Each row was made from one path, in order. Every step used is in the known rows, and no mark comes twice. Write each row's path.
(in the rows, 100 means zero)
Known rows:
gesu rufu risi: 128 108  99  80 113  90 106  89  83 108  95 112 109  93 110  97  90 103  94  89 114 102 111  82 107 115 102 101  85  97 116  88 102 103  89  98  82 118 111 120 103  86
gesu rufu risi mineg gerok: 129 113  98  69 124  95 118  88  75 102  65 108  76  81  80  87  80 105  91  86 118 101 105  77 131 134 115  99  88 107 104  93 107 110 106 102  82 112 116 134  99  72
sitozil vimav gerok mineg risi:  89  93  79  73 109 111 133  88 122 111  69  96  86 100  67  82  48 112  85 113  88 102  88  99 119  76 124 103  81 102  97  93 114 121  87 111  78  73 105  89 101  90
vimav risi siruf gesu rufu: 112  79 131 105  93 119  85 101 120  83 113  76  97 111  93 115  89 109  83  48  97 113 111  70 118  93 112 105 104  92 107 109  79 113  86 100 115 105 114 111  95  96
guzere risi rufu gerok: 110 107  84  89  97  98  94  91  85  99  91 106  82 109 106 103 119  96 101  95  98 135 102  59 129 100 113 120  98 123  95 123  95 112 132  97  94 111  92 126 104  71
risi mineg gerok vimav: 113 115  99  87 105  98 114  93  81  99  67  87  74  82  63  98  90  99  87 100  80  97  86 100 124 120 121  83  98 120  82 110 105  99 116 110  85  94 100 107  95  86
sitozil vimav gerok mineg risi konoz:  80  92  80  67 110 105 132  80 117 108  60  92  80 103  66  96  55 102  79 108  85 108  84  99 132  82 136 101  90 102 100  94 130 116  95 118  83  76  97  91  99  67
gesu rufu gerok mineg risi konoz: 106  99  73  65 115 114 116 101  97 104  74  91  91  98  82 101  84  80  66  72 112 128  86  78 128 105 136  84  87 110 110  92 125 108 117  98  87  86  85 122  91  36
siruf gesu rufu gerok mineg: 105  90  71  80  87 114 107  88 104 102  88  91  99 100  91 121  84 105  62  68 104 128 113  75 117  89 108  85  70  99 104  99 104 111 116  83  98 101 103 120 100  70
rufu gerok: 101 105  83  96  92 113  96 104  83  93 100 109 107 109 103 103 110  99  89 105  96 117  89  93 110 100 107  92  95 111  94 108  95 101 121 100  95 102  98 119  95  89
koto risi rufu gerok: 103 115  91  76  91 106  99  98  78 110  83 116 108  99 115 107 101  99  81  86 118 139  90  67 123 107 120 113 110 123 101 109 101 128 124 112  82 102  98 115  98  88
vimav sitozil:  88  96 105  88 110  98 103  96 106 106  99  97  96 110  86  87  96 108  92  97 102 110 103 106  85 111  98 106  90 106  95  94 100  95  94  98  92  94  99  97 111 104
lagu vimav risi:  83  90 124  82 107 114  85 107 108  88 111  84 101 111  89 101 111 102 106  92 104 107  83  97 100  86 118  94  88  99 108  86 104  95  89 100  81  78  92 100  90  98
vimav gerok mineg risi:  87  92  90  80 117 114 123  88 120 115  70 101  85  92  74  84  72 106  90  97  99 111  94  92 111  77 118 100  83 106  99  84 118 121  84 106  75  63 102  84 103  86
lagu vimav risi konoz:  76  87 128  76 109 112  84 102 102  83 105  80  97 112  86 116 115  94  99  88 106 112  77  95 111  91 132  92  96  99 113  87 118  92  94 107  88  77  87  99  91  79
sitozil vimav risi konoz:  88  83 111  87  93  98  91  99 105  83  93  86  99 121  90 112  88 105  92  91  87  97  78 105 115 100 135  93 108  91 102 112 114  91 101 112 102 105  91 113  92  89
gerok vimav sitozil:  98 104 106  88 103  93 105  90  95 111  97  88 102 106  80 102  99 107  85  99  81 108  98 110  86 110 105  92  85 115  87 102  98  87  97 105  79  96  93  89 110 101
siruf gesu rufu risi koto: 141 103 100  92 109  94 100  83  97 117 117 110  97  92 106 108 100  98  85  67 105 109 123  63 115 107  97 102  89 101 117  92  80 130  90  93  91 120 134 121 107  78
mineg gerok vimav sitozil:  98 111 104  82 117 101 121  95  86 107  77  86  86  99  64  99 100 115  83 104  94 113 103 113  99 124 112  87  84 122  73  96  96  84  97 107  70  90  88  97 100 104
risi konoz:  93  96 100  94 102  94  99  94  95  97  93  93  95 100  95 114 106  93  93  96 101 106  95  97 112 106 111  99 109 102 104  99 112  95 107 107 106 102  91 101 101  80
gerok vimav: 109 110  98 100  95  96 101  96  89 105  94  90 107  95  93 111 100 100  89 101  76  94  93 105 100 100 107  86  97 110  91 106  98  93 102 109  86 101  95  91  99  98
gesu siruf: 111 104 108 109  97 106  98 104  99  92 121 108 107  96  83 102  95  92 104 100  98 104  98  85 109  95 100 111 101  93 103 111  98  92  81 114 103 108 100  95  98  92
gesu rufu: 122  99 104  94 104  95 101 101  99  95  96  96 100  99 101 100  85 102  94  76 114 106 107  94  99 110  99  97  92  98 115  96 100  99  96  96  96 116  95 107 101  94
lagu vimav gerok mineg risi:  78  98  94  66 122 120 125  91 121 111  81  87  84  94  62  86  77  98  91 105 102 113  87  93 118  71 120  99  70 112 105  67 118 120  80 102  62  48  98  78  98  81
mineg risi koto: 122 106 104 103 122 110 104 112 113 112 114 102  84  93  91  77 104  78 102  91  95  99  92  88 107 101 113 101 112 113 103  99  89 127  97 102  93  89 115 105  93  79
lagu vimav gerok mineg risi koto: 102 100 107  65 122 118 118 101 125 117  93  89  76  95  63  76  89  81  89  95  96 120  82  88 114  71 117 100  76 118 111  70 103 136  78 113  67  49 107  84  98  73
lagu vimav gerok mineg:  81  95 103  62  99 111 115  87 112 104  81  85  90 100  72  98  83 101  85 102  99 119  91 100 107  72 102  98  64 108 110  72 115 110  83 110  73  61  94  78 104  94
siruf gesu rufu gerok: 110 101  75  98  94 113  96  91  95  92 110 100 100 105  96 123  96 116  77  72 104 125 113  74 120 103 109  89  85 104 105 107  85 111 118  76  99 117 108 125  98  85
sitozil vimav risi:  95  87 110  92  92 105  94 104 107  87  96  91 104 120  95  97  80 115  99  98  88  94  87 106 102  96 123  95  97  88  96 112  99  97  96 106  97 105 101 111  91 106
lagu vimav:  88 106 106  86 107 105 102 102 101  97 111  88  98 103  88 102 107  94 101 111 100 104  93  99 107  92 102  98  87 104 107  83  98  98  97  97  86  86  98  93  97  94
vimav gerok:  97  97 103  99  99 103 101  89 101  99  88 107  94 104  92  99  87 117  98  99  98 113  99  96 103  89 101 108  93 104 102  97 101 110  86 109  87  95 101  89 108 113
gesu rufu risi siruf: 134 108 119  83 104 101 106 100  86 102 101 101 106  98 110  93  93  90  87  86 100 105 109  69 124 113  96 113  97 102 113 100  86 114  89 120 102 117 123 120  97  84
sitozil vimav: 101 102  91  93  94  95 109  98 102  94  98  95 100 110  94  99  79 105  96 114  84  91  97 108 111 100 105 100  98  95  98 110  97 100 106 105 101 111 103 106  97 103
sitozil vimav risi rufu gesu: 106  93 102  85  88 100  95  94 109  93  94  82  92 130  95  93  80 106  89  80  84 121 100 107 135  94 139 100  95 100 104 131  90 108 107 113  96 110 109 108  96  92
rufu risi siruf gesu: 101 103 104  96 101 111 105  81  98 107 115 106 100  96 103 113 107 102  84 105  80  98 119  63 134  93  97 115 104 100  92 104  77 123  96 110 111 102 143 108 102  91
konoz risi rufu gerok vimav: 134 132  87  85  86 110 101  82  80  97  86  88  83 120 104 109 105  85  96 100  81 131  89  82 131  95 117  96 101 144  85 111 106 103 133 125  83 105  78  97 109  69
konoz risi: 117 111 106  99  99 115 104  91 109  96 105  96  79 107 107 101 102  94 112 105  98  98  96  93 106  93  95 103 101 117  94  94 109  92 104 112  99 100  89  94 109  86
koto risi:  97  98 108  92  98 107 104 103  93 114  93 117 110  83 111 112  99 106  88  92 115 101  90  81 101 104 106 102 106 104 102  97 102 108  96 106  84  98 106 104  99 104
gerok mineg risi guzere: 103  85  97  87 127 106 120 100 124 122  69  94  95  85  78  79  72  90  85  93 109  97  91  86 100  92 121  99 106 103  94  96 119 131 102  97  94  80 103 104 112  71

Write each row's path:
102 107 108  80 109 109 117 101  85 105  67 112  78  71  80  99  88 109  84  90 117 104  82  77 126 127 120 100 110 114  87 103 106 114 111 108  85  90 110 119  94  91 : koto risi mineg gerok
 97  92 119  93  96  98  83  96  88  93  87  83 108 105  91 124 108  98  86  80  82 104  75  99 104 101 135  80 106 103  95 106 117  85  98 117  86  91  83  97  93  83 : gerok vimav risi konoz
115 102  85  89 111  98 104  73  93 111 104 109 102  93 104 117  91 115  88  81 108 103 128  68 118 107 102 100  83  92 110  89  92 113  93  83  89 120 126 115 106  84 : siruf gesu rufu risi
117 108  86  77 119  99 118  71  86 104  76 106  71  77  73 105  79 118  81  80 112 103 122  62 142 125 115  98  85 103  99  94  97 120 107  87  89 113 131 131 103  73 : siruf gesu rufu risi mineg gerok
109  92 119  90  88  97  86  94  92  91  87  86  93  98  78 102  91 101  87  78  71  91  68  98 105 102 132  84 103 106  94 116 113  99 107 113  91  92 103 106  99  88 : gerok vimav risi mineg
 91  96  88  81 119 114 121 102 116 118  81  94  91  87  81  85  83  88  89  97 101 100  94  96 106  88 117  95  91 101  95  86 115 111  98  97  90  70  99  97  96  71 : gerok mineg risi
121 120 112  75 112 110 123  79  95  99  73  81  51  98  54  89  89 105  93 104  83 105  87  99 118 125 115  98  92 143  70 100 111  83 116 119  76  90  87  96 117  77 : konoz risi mineg gerok vimav sitozil
112 108  90  93  96  99 102  87 100 107  95  90  89 109 100  95 101  94  90  85  96 128 115 101 130  97 116 105  99 112 104 119  88 112 112 106  99 109 108  97 103  84 : risi rufu gesu
114 109  87  81 109 113 123  89 115 116  97  92  86  94  65  82  77  73  83  82  95 131 108  80 150  79 135 110  88 106 105 115 103 114  90 117  94  82 109  88  99  49 : gerok mineg risi rufu gesu siruf
102 108 107  81  99  93 103  93  92 117  79 107 102  90 109 103  90  99  93  81 123 122 100  74 114 106 110 118 114 110 104 100 104 124 102 113  88  99 102  97 106 100 : koto risi rufu
109  94  93 103 102 101 100  87 111  99 106  92  94  98  94 119  85 116  87  68 109 110 125  80 110 102 101  97  89  92 109  98  91 107  96  79 100 115 109 106 104  91 : siruf gesu rufu
106 100 118  95 111 112 100 106  88  93  74  85  94 100  78 106 107 110  92  88  93 104  88 105 101 108 132  74  94 111  81 104  99  85  90 111  72  87  87 104  83 103 : mineg gerok vimav risi
105 107 100  90 109 104 112  98  92  94  72  97  66  88  68  88  89 102  97  99 104 100  94  95 124 122 115 100 104 112  89 107 102 105 115 103  99  93 106 118  95  87 : risi mineg gerok
101  95 108 102  75 129  84 100  94  83 113  82 107 115  90 132 116 106  67  80  55 120  86  72 128  86 127  87 103 116  81 129  74 108 112 112 102  94 116 113  90  92 : rufu gerok vimav risi siruf gesu
112 101 137  97 101 121 101 115  92  87  86  74  94 102  77 105 109  98  87  85  77 107  86  93 120 110 125  88 108 117  80 113  83  95  92 130  92  86  97 106  79 102 : mineg gerok vimav risi siruf
114 105 104  92  83 128 101 106  92  97 111 107 108  94 106 132  96 108  58  64 105 132 103  45 137 105 110 107 105 113 106 115  71 127 112 102 102 114 123 130  94  88 : koto risi siruf gesu rufu gerok
112 105 113 110  87 128 105  85 124  88 121  83  73 108 100 116 102  94 100  98  82 102 113  69 132  84  90 120 113 117  87 106  83 108 105 115 124  97 112  91 108  87 : konoz risi siruf gesu
114  95  91  76 108 108 129  98 127 117  80  94  78 101  71  70  59  92  82  97  78 105  82  97 119  78 120 103  85 111 102  97  99 138  86 119  82  76 112  97 101  82 : sitozil vimav gerok mineg risi koto
115 107  83 100 109 132 110 105 112  93 118  91  89 102  87 108  92  98  72  77  92 125 107  56 148 101 122 103 105 113 101 112  71 128 112  89 106 102 123 123  88  68 : mineg risi siruf gesu rufu gerok
 84  99  71  70 115 118 118  98  95 107  77  98  91  98  82 101  99  79  72  99  96 119  76  83 129  96 135  86  97 112  97  98 127 109 124 103  90  71  91 115  90  42 : rufu gerok mineg risi konoz
114 100  99 106 116 121 113  98 126  99 115  83  83  94  84 104  82  96  83  70  96 110 119  64 137  99 114 110 110 103 105 102  77 127  94  93 111 100 124 105  93  78 : mineg risi siruf gesu rufu
120 123  95  73 116  93 118  78  63 109  65 106  82  77  71  95  94 103  85 114  80  91  89  85 129 125 123  88  92 120  83 104 104 104 112 116  72  97 119 117  97  77 : rufu risi mineg gerok vimav
113 101  75  70 112 119 120 107 102 108  80  95  98  95  87  87  79  90  75  79 112 123  90  82 117 100 126  84  77 107 107  92 112 112 112  91  85  87  93 123  93  57 : gesu rufu gerok mineg risi
123  96  95 103  87 122  98  98 100  87 121  96  85 101 101 126 114 106  78  73  86 125 113  34 143  98 104 115  93 114  98 129  67 113 120  89 115 123 115 135  98  71 : guzere risi siruf gesu rufu gerok
111 114  95  75 120  99 120  84  73 106  70 116  74  81  78  86  95 102  97 111 104  95  99  83 131 124 117 102  97 110  90  96 106 111 110 108  85  97 123 126  98  77 : rufu risi mineg gerok
121 108  86  88  97 108  97 107  82  92  97 101 106 109 102 103  96 100  85  78 111 124  96  86 107 110 107  88  85 108 111 107  96 102 114  92  92 117  93 127  95  84 : gesu rufu gerok
100  98 105  83 108 121 123 109 121 110  89  81  89  91  83  80  85  74  84  98  85 103  92  83 122  88 110 107 104 105  95  97 100 119  97 120 109  67 110  97  92  72 : gerok mineg risi siruf
 99 104  86  56  84 107 112  95  84 119  60 104 105  94 106 104  87  89  69  79 120 143  88  69 120  98 118 106  96 114  98 100 115 128 121 117  83  86  96 112 101  75 : koto risi rufu gerok mineg
109  95 101 106 135 105 108 104 116 115  89 104  95  91  85  80  86  99  97  97 112  97  93  83 105 104 121 105 121 105  94 104 104 132 105  91  93  96 108 107 108  84 : mineg risi guzere
106  99 102  92  89 116  81 106  76  89  96  93 118 115  98 115 114 106  84  89  75 116  69  95 101  96 133  71  91 113  86 118 100  91 111 106  76  95  91 115  88  93 : rufu gerok vimav risi
112  97 102  94 103  87 100  85 101 106  90  98  77  99 105 100 104  96 110  90 103 119 113  65 119  99 106 129 103 114  99 115  99 109 111 100  98 109  93 107 108  81 : guzere risi rufu
134 106 117 105  90 124 106  87 123  86 117  75  73 105 101 115  89  94  92  72  95 108 123  62 132  92  91 115 106 116 100 101  82 107 100 109 120 114 107  98 110  79 : konoz risi siruf gesu rufu
 96  89 103  98 104  97  98  90  96  99  96 102  81  92  99 120 119  95 100  97  93 104  94  70 119 101 112 113 103 104 100 111 111  90 110  97 102 107  89 112 101  67 : guzere risi konoz
135 110  98  99  82 137 105  92 107  79 121  83  79 115 104 120 100  93  82  76  91 126 109  56 143  95  99 107 101 126 100 112  79 111 121 107 114 116 107 119 105  70 : konoz risi siruf gesu rufu gerok
121 103  91  72 103 128 121 115 107  99  89  85  93 101  84  85  81  79  67  77  96 125  90  71 134  99 119  96  90 114 105 104  94 121 112 112 102  84 103 124  90  56 : gesu rufu gerok mineg risi siruf
107  97  89  84 113  91 103  66  87 108  96 106 100  94 102 131  96 107  79  77 111 110 122  65 131 112 114  99  92  94 113  90 106 107  99  88  94 119 120 116 106  66 : siruf gesu rufu risi konoz
103 104  79  66  85 100 108  92  91 105  66  91  95 111  98  93  89  85  79  87 104 140  98  87 120  91 110 103  88 114  97 104 113 120 127 111  97  87  88 109 106  71 : risi rufu gerok mineg
119  99  89  80 107  91 104  65  91 106  96 107  84  85  89 109  78 110  82  76 101  96 116  61 131 113 111 103  89  94 111  98 102 122 108  86  98 117 136 124 111  72 : siruf gesu rufu risi mineg
115  96 107  91 120  90 102  88  89 117  87 119 113  91 104  91  94 104  95 107 110  95 100  75 100 109 105 107 107 100  96 103 106 124 103 103  89 113 120 118 119  90 : rufu risi guzere
118 114  85  64  84 114 110  85  99 100  73  88  74 118 103  92  91  76  92  96 102 135  96  81 127  85 106 109  91 131  91  99 122 110 131 122  96  87  78 103 115  55 : konoz risi rufu gerok mineg
 89  98 111  85 101 102 103  98  88 110  88 111 106  87 106 126 106  97  82  89 115 108  83  77 116 112 119 104 117 104 106  98 118 104 102 113  89  97  98 102  97  83 : koto risi konoz
 98  83  88  79 118 104 131  88 127 117  56  94  89  96  62  75  40 113  78 104  94 102  86  91 114  81 128 105  96 102  91 102 117 141  95 107  83  83 106  97 114  87 : sitozil vimav gerok mineg risi guzere
 83 104 106  83 106 107 104  90 102  96  99  94  93 106  79 103  96 111 100 107 100 118  91  98 111  83 102 104  79 111 111  80 100 108  81 107  73  78 101  82 103 108 : lagu vimav gerok
131  93 118 106 101  98  93 105 105 109 114 107  80  93 103  97 126  85 105  88  89 102  94  69 102  99  96 116 100 114 102 113  86 109 102 101 101 110 106 118 103  80 : guzere risi koto
117 107 101 113  93 115 102  98  98  95 131 105 105  98  82 105 102  93  90  94  88 111 104  91 127  89 112  99  91  98 106 127  84  87  84 111  99 112 115  99  96  82 : rufu gesu siruf
107 101 108  79 116  94 118  84  89 104  74  93  54  86  51  95 101 114  88  97  75 104  92  78 117 127 121 105  81 133  70 116 100  88 114 100  78  95  95 117 108  76 : guzere risi mineg gerok vimav sitozil
 85 102 111  67 114 130 127 100 124 103  88  77  80  96  62  81  80  88  85 105  84 118  88  81 135  68 115 112  84 117 104  78 101 127  78 124  80  47 110  80  94  80 : lagu vimav gerok mineg risi siruf
130 124 105  88 102 113 119  85  90  92  73  84  55  89  68 101  95  94  99 107  81  94  83  94 130 114 116  89 101 137  75 105 114  90 119 121  84  94  90 102 103  74 : konoz risi mineg gerok vimav
 69  98  95  58 128 117 122  85 117 109  75  82  78  94  59  99  83  90  83 102 101 121  81  88 129  75 131 100  79 110 110  66 127 115  86 110  70  49  91  78  99  62 : lagu vimav gerok mineg risi konoz
